Each row was made from one path, in order. Every step used is in the known rows, and no mark comes twice. Write each row's path.
Known rows
zive-zufusuf-fato-vuzuz-ladit: [  0  26  -8  22  42 -21 -69 -16 -19 -17   8 -53  22 -40  -8  -1   7 -14
   6  13   1   1 -19   1  -1   6 -53   4  45   7   6  21  43  20  49  21
  -3 -56 -30 -22  -9 -28   8]
gavot-dumolu-napem-vuzuz-fato-ladit: [-46   2  30  34  82  30 -65  11 -13  -2  26 -47 -18 -36  24   4 -10  -1
  -9  -2 -36  18  -2 -62 -22 -18 -12  -7  17  15   5 -32 -17  12  26  -4
  -4  13  -7 -18 -24 -16 -20]
zive-zufusuf-fato-vuzuz-napem: [ 13  38  -2  46  49  -3 -39  -9  -2  -8  12 -55   8 -37 -13   2   5  -9
 -14  23 -12  28 -33   7   2  24 -29  25  45  40  11   0  43  20  33  29
  17 -52 -26 -29  -7 -23   5]
zive-zufusuf-fato-vuzuz: [  2  12 -11  50  41 -22 -36  -9  -2   0   9 -56   8 -39 -17 -10   5  -6
   3  16  -4  20   0   5   2  13 -34   1  50  12  12   9  19  16  39  32
   8 -46 -19 -15  -9 -28  17]
ladit-zufusuf: [-25  -8   3  25   6  -3 -11  -3  21  11  10  -7 -12  -9  -7  16   9   5
  16 -15  17  -1   9  12 -15  22  -6   3  25  11  12  -3  -1   8 -19  41
 -10  15   0  12   7 -39  10]
napem-gavot: [  9  -2  -9  25  22   4   9  13   2 -27   3 -23 -42  -1  -9   7   9  -9
   1   2  12   4  30  -6   7  12  -3 -20  55  13  18 -19  -2  -2   1  -4
   5  -5  13 -17 -10  -4   8]
napem-vuzuz-fato: [ -2  26  13  26  23  21 -40 -11 -13  18  28 -33 -26 -39  29   2   8  -7
  20   0   0  11  12   2   9  -1  -8  14  14  19   1 -21  -6   2  19  10
   3 -24   5 -20 -19 -23 -12]
gavot-dumolu-napem-vuzuz-zive-zufusuf-fato-ladit: [-31  -4  18  43  98  -5 -81  23 -45 -25  37 -39  16 -44  -1 -29   4   5
 -52   3 -35  45 -31 -47 -34  13  -2  -9  47   9  -2  -6 -13  46  45  27
   2  -4  -2 -10 -36 -38 -26]
dumolu-gavot: [  3  -5  -4  38   3   3   4  -9   6 -22   9 -13 -36   5 -12  19   1 -21
   7   4  10   0  21  -1   7  14 -15 -10  73   1 -21   0  -6 -10   3 -11
  -6  -3  13   2   9   1   1]
zive-vuzuz-ladit-fato: [  2  23  12 -15  -3  -3 -46 -10 -22  -5  22 -46 -19 -21  -8  15  17  -3
  20  15  -8  -9 -21  30 -22 -15 -57   6  27  -1   2 -18  31  17  35 -25
  -5 -14 -24 -16  28 -11  19]
zive-zufusuf: [  7  -6 -11  20  29 -28   5  13   4  -7  18 -14 -12 -17 -10  -1   2   5
   1   0  -7  10  -5  10  -5   5 -23  -7  31   5   3   7  19  24  -1  37
  19 -35   9 -13 -16 -29  11]
ladit-zufusuf-fato-vuzuz: [-31  14   5  50  16   1 -50 -24  10  19   0 -51   7 -33 -11   6  12   0
  17  -2  19  11  17   5  -7  29 -16  11  46  15  20  -3  -3   2  24  37
 -20   5 -28  10  11 -35  12]
fato-ladit: [-27  -3  -6   5  19  11 -16   9   6 -12   9 -18 -23 -17  -7  25   3   6
   4  -5 -32   3   5   1 -21  11 -31 -23  21  -1  13 -12   3 -16   3  -4
 -11 -10   6  -8 -12 -29   6]
vuzuz-napem-dumolu: [  4  21  22   9   9  28  27   1   3 -12  23 -30 -23 -21 -12  23  24  -9
  -8  -7  -2  15 -23  -8   4  38 -22  10  29  37   9 -26  18   0   1   3
  13  -8   7 -27 -18 -19  -3]
napem-vuzuz-fato-ladit-zufusuf: [-54  33  17  37  23  34 -79 -16   3   5  35 -28  -5 -41  24  11  13  -9
  24 -16 -27   8  18   8 -23   9 -14  16  12  18  15 -10   2   1   1  30
 -12  19 -16   1  -1 -49  -6]
fato-vuzuz-napem-dumolu-tegal: [  2  14  34  31  36  32  11  -2  17 -31  17 -67 -24  -8 -22  24  31  -3
 -10  -3  -8   6 -11 -24  26  69 -26   5  56  29  25 -22  13 -14  -6 -24
  -1 -11 -24 -39 -20 -13 -14]
gavot-dumolu: [-18 -19   2  17  22 -16   4  18  -1   3  -4 -37 -21 -13  -9  10  -8  11
  -3 -12   2  14   4 -43 -19  10  -9  -4  27  -1  -4  -5 -17   0   0   4
   1 -15  13  -1 -28 -23   6]
ladit-fato-vuzuz: [ -2  10  10  24  -2   5 -20   2   6  10  -1 -67 -38 -25  -2  11  10  10
  18  -1 -16  12   6   3  -7  21 -18  -4  44   6  25 -32  -3 -16  20  -2
 -12 -13 -23 -17  32 -22  21]
vuzuz-ladit-fato: [ -5  25   2  -2   7   4 -39  -8 -21 -24  11 -21 -31 -22   6  29  11  -4
  27  -3  -2 -14 -11   7 -23   9 -24  -2  43  -1   6 -24  22   2  33  11
 -20  -9  -6 -19  25 -16   8]
vuzuz-fato-ladit: [-25  25  -5  20  23  23 -42 -13  -6  -9  14 -18 -29 -22   3  23   3  -7
  23  -6 -41   7  15   0 -22 -14 -34   3  19   5  10 -21   2 -14  16   9
 -14 -14  -4 -18 -16 -25   5]
zive-vuzuz-napem: [ 19  15  13  -2  11  13   1  -5   8  12  22 -39 -18 -16 -11  11   6   4
 -15  19  -9  14 -38  30  -4  -7 -49  21   5  29   3 -15  28  15  -2 -28
  22 -29  -8 -22 -13 -16  -1]
fato-ladit-zufusuf: [-55   1   1  17  12   8 -34   1  19  -9   9 -10  -5 -15 -11  25   8   4
   9 -18 -19   3  14  11 -31  22 -24  -9  23   4  20   1   7  -5 -22  27
 -19  24  -9  11   4 -48  11]
dumolu-napem-vuzuz: [ -1 -18  25  11  55  14 -12  11   8  11  26 -29 -26 -27  25  -7   5   8
 -11  11  11   1 -10  -9  15   8   2 -18  17  21  11 -32 -10  15  16   0
   6   0  13 -19   1  -7 -23]
tegal-dumolu-napem: [-14 -47  11  21  32  -8  11  16   4   3   8 -33 -31   3   6   7  -8   8
  -5   7   8   4  -6 -57  -2  -6   5 -20  21   8  -4 -24   2  19  14   3
  -2  31  25  -9 -14   3 -10]

Write each row's path
[-27  12  -3  47  24  -3 -35 -28  -7   5  13 -11   4 -24 -14  12  13  -3
  21   6  24   4  19  15 -21  32  -2  17  50  18   6  -3   2  12  25  64
 -10  13  -5   5   2 -33  13]	ladit-zufusuf-fato
[-45  -6  28  28  52   5 -86 -20 -24   0  32 -37  22 -31  30  -4   9 -14
   7  11  41 -10 -18 -51  -7  17   3  -4  31  23  -5  -4  29  44  45  32
 -13  57  -4   1   3 -17 -30]	tegal-dumolu-napem-vuzuz-ladit-zufusuf-fato
[-29  32   3  20  27   0 -68 -37 -21 -11  11  -5  16 -25  -3  20  14 -14
  25   1  29 -15  -2   9 -23  23 -20  12  48  14   2   6  23  19  31  51
 -26   8 -16   3   8 -30   0]	vuzuz-ladit-zufusuf-fato
[ 14  13 -16  37  38 -23 -36  -6 -40 -17  22 -14   2 -28 -21 -13  21   3
 -15   5  -6  37 -14  15 -17  17   0  12  53   7  -5   6  -3  32  39  54
  -2 -43  10 -10 -25 -41  -2]	vuzuz-zive-zufusuf-fato
[-15  38  13  48  24  22 -56 -26  12  10   5 -50   8 -27  -7  17  12 -11
  -2   7  11  15 -20  12  -8  39 -15  37  42  45  21 -13  20   3  13  34
  -5  -3 -37  -5  14 -35   0]	ladit-zufusuf-fato-vuzuz-napem
[ -1  10  17  33  34  19 -14  28  13 -23 -15 -81 -31  -3 -12   7  -4 -10
 -30  -7  -1  25  -7 -58   7  21 -11   8  49  30  26 -18   1  -3 -13 -30
  12 -15 -19 -24 -18  -1   1]	fato-vuzuz-napem-gavot-dumolu
[  5  13   5  32  10   6 -50 -11 -23   4  -8 -62  -9 -31  -6  -8  22   8
 -12   0   0  35  -6   0   0  21  -5   7  42   8  16 -13 -31  -9  40  -1
 -28 -36 -14  -8 -14 -36  -4]	zufusuf-fato-vuzuz-zive
[-12 -28  -4  38 -17 -14   7  -2   0 -18   8 -34 -32  13  -9  18  -6 -22
   5   1   7   4  20 -45   4   8  -2 -17  66  -7 -30   9   4  -4   5 -19
  -1  28  26   5  -9  -1   3]	tegal-dumolu-gavot
[ -4 -43   8  33  41   6  16  19  -1 -28   7 -38 -43  16  -5   3  -1  -5
 -12   9  17   4  18 -65   8  -3  11 -35  52  13   8 -33   2  20  11  -5
   9  48  24 -19 -17  17  -6]	tegal-dumolu-napem-gavot
[ -3  -7  16  32  34   9  33  -6   2 -33  27 -27 -27  -2 -28  19  38   1
  13  -7   5  -7  27 -17  11  58 -16 -17  63   3  11 -15  -3  -6   4   6
  -6   4   8 -23 -30 -12  -6]	napem-dumolu-tegal
[ -8  27   4   9  26   7 -67 -23 -15 -10  -7 -58   3 -39   1  11   7 -10
  13  10  13  -8 -11  -6   1   8 -40  -1  39   5  15  -2  19  -8  55  -7
 -27 -37 -24 -17  -3 -19  -3]	zufusuf-fato-vuzuz-ladit
[ 21  19  33  26 -13  23  20 -12   4 -23  47 -44 -19  -8 -37  17  22 -36
 -13  15 -11  10 -21  10  11  16 -55  15  66  31 -19  -7  26  11  -1 -53
  26  10  -8 -13  -5   5  -1]	zive-vuzuz-napem-dumolu-gavot
[  6  17  25  27  44  29  30  -9   6 -41  31 -26 -28  -2 -24  34  30  -6
  -5  -2  -2   1 -12 -14  11  69 -14   5  59  31  15 -20  15  -1  -4   2
   7  -3   1 -37 -28  -8 -17]	vuzuz-napem-dumolu-tegal
[-42  22  16  27   5  15 -65 -23   1  13  32 -29  -3 -23 -15  13  10 -11
  21  -2 -38   8  11  29 -39 -26 -60  23   3   5   9 -10  12  15   0   6
  -8  17 -29   7  -3 -42  18]	zive-vuzuz-fato-ladit-zufusuf
[ -5  16  33   2  52  25 -59   6 -21 -15  32 -31 -28 -33  37  11  12   0
   9  14   7 -13 -28 -10   0  10  -7 -16  34  20  10 -42  18  27  44   1
 -15  11  -8 -30  37   0 -22]	dumolu-napem-vuzuz-ladit-fato
[ 10  40  17  72  23   9 -18 -19  -8 -40  38 -60   5 -30 -37   6  19 -48
 -14  17 -14  24 -13 -13  18  42 -43  14 107  41  -7   7  43  14  36   4
  26 -18 -29 -24  -3  -7   4]	zive-zufusuf-fato-vuzuz-napem-dumolu-gavot
[-16 -37  18  27  63  -6   4  21   3  -3  -2 -28 -25  -7  -4   4 -15  16
 -15   2   5  14 -11 -56 -14  -6   1 -12  32  10   3 -24 -18  23   9   9
  -4  11  11  -8 -19  -4  -6]	gavot-dumolu-napem
[ 16  17  33  18  34  20  29 -12   3 -24  47 -46 -19  -1 -36  20  35  -6
 -11  15  -9   3 -17  10   7  42 -51  14  44  25   7 -18  24  16  -1 -32
  18  -1 -13 -34 -31  -4  -9]	zive-vuzuz-napem-dumolu-tegal
[ -4  -4  16  37 -10  11  27  -5   3 -32  27 -22 -28  -9 -27  16  20 -32
  13  -8   5   1  27 -15  18  30 -19 -17  86   7 -14  -3  -6 -12   7 -17
   1  14  14  -5  -4  -3   7]	napem-dumolu-gavot
[  7  21  25  36  -4  30  23  -8   5 -38  29 -22 -27  -5 -24  29  17 -33
 -11  -1  -1   8 -10 -12  12  39 -20   7  82  36 -17 -13  14  -9  -3 -18
  14   8   4 -19   1   2  -9]	vuzuz-napem-dumolu-gavot
[-21   5  18 -11  -4  -4 -53 -11   5   9  16 -29  12 -14 -11   7  13  -8
  15  -2  22 -18 -19  30 -19 -15 -58  10   9   1   5  11  29  30 -10  -6
  -8   6 -21  13   5 -37   7]	zive-vuzuz-ladit-zufusuf
[ -7  31  16  -4  15  16 -62  -2 -23 -13  29 -41 -23 -39  32  15  18  -5
  25   1   5 -11 -17  10  -7  21 -15  -5  33   8   9 -21  25   8  34  -3
 -12  -9  -6 -25  29 -18  -5]	napem-vuzuz-ladit-fato
[  3  -7  11   5  -7   3 -27  12   0   6 -11 -58 -22 -15   4  -6  16  16
 -17 -21  -5  28 -13   2  11   8  -7  -1  15  -3  19 -14 -33 -10  -2 -22
 -29 -30  -5  -2 -12 -41  -7]	fato-vuzuz-zive
[ 11  12   5  32   2 -17 -43  20 -16  -6   9 -60 -24 -24  -6 -17  21  14
  -9 -14 -31  42 -17  11  -6  15 -13   7  43   3  20 -15  -4  21  13  19
  -9 -29 -23 -12  16 -47  12]	ladit-fato-vuzuz-zive-zufusuf
[-13  19 -17  33  46 -15 -59  -2 -37 -35  24 -14   7 -35 -24  -5  17  -1
 -22   0 -41  35 -15  13 -35  12 -20  -1  46   4   3   7   7  19  33  40
 -10 -35   1  -5 -27 -49  -2]	vuzuz-zive-zufusuf-fato-ladit
[-33   7  22   1  -2   6 -63  -7  18   6 -13 -45  10 -20   6  12  12  -3
  15 -18  20 -15 -12   2   2  10 -35   4  17   3  23   8  18   2 -11   3
 -33   1 -31   7  18 -41   0]	fato-vuzuz-ladit-zufusuf
[  8   8  15  20 -15   8 -38   9 -14   0  -4 -63 -40 -21   2   0  22  19
  -5 -15 -20  33  -9   7  -4  23   3   9  36   2  24 -36 -26 -10  19  -5
 -32 -12 -20 -11  23 -36   6]	ladit-fato-vuzuz-zive
[ -6 -17   1  52  69   0  11  17  -4 -51   3 -36 -43  23 -27  16  10  -3
  -7  -5  11   3  42 -57   0  41   7 -20  89  -3   9 -14 -17   3  -2  -4
   0   5   7 -19 -36   5  -1]	napem-gavot-dumolu-tegal
[-27  32  11  17  31  33 -63  -7 -10  -3  32 -42 -20 -42  24  13   9 -11
  15  -1 -38   9  11   1 -14  -4 -22  -2  10   9  13 -20   1 -10  21  -4
  -6 -18  -2 -20 -17 -31 -11]	napem-vuzuz-fato-ladit
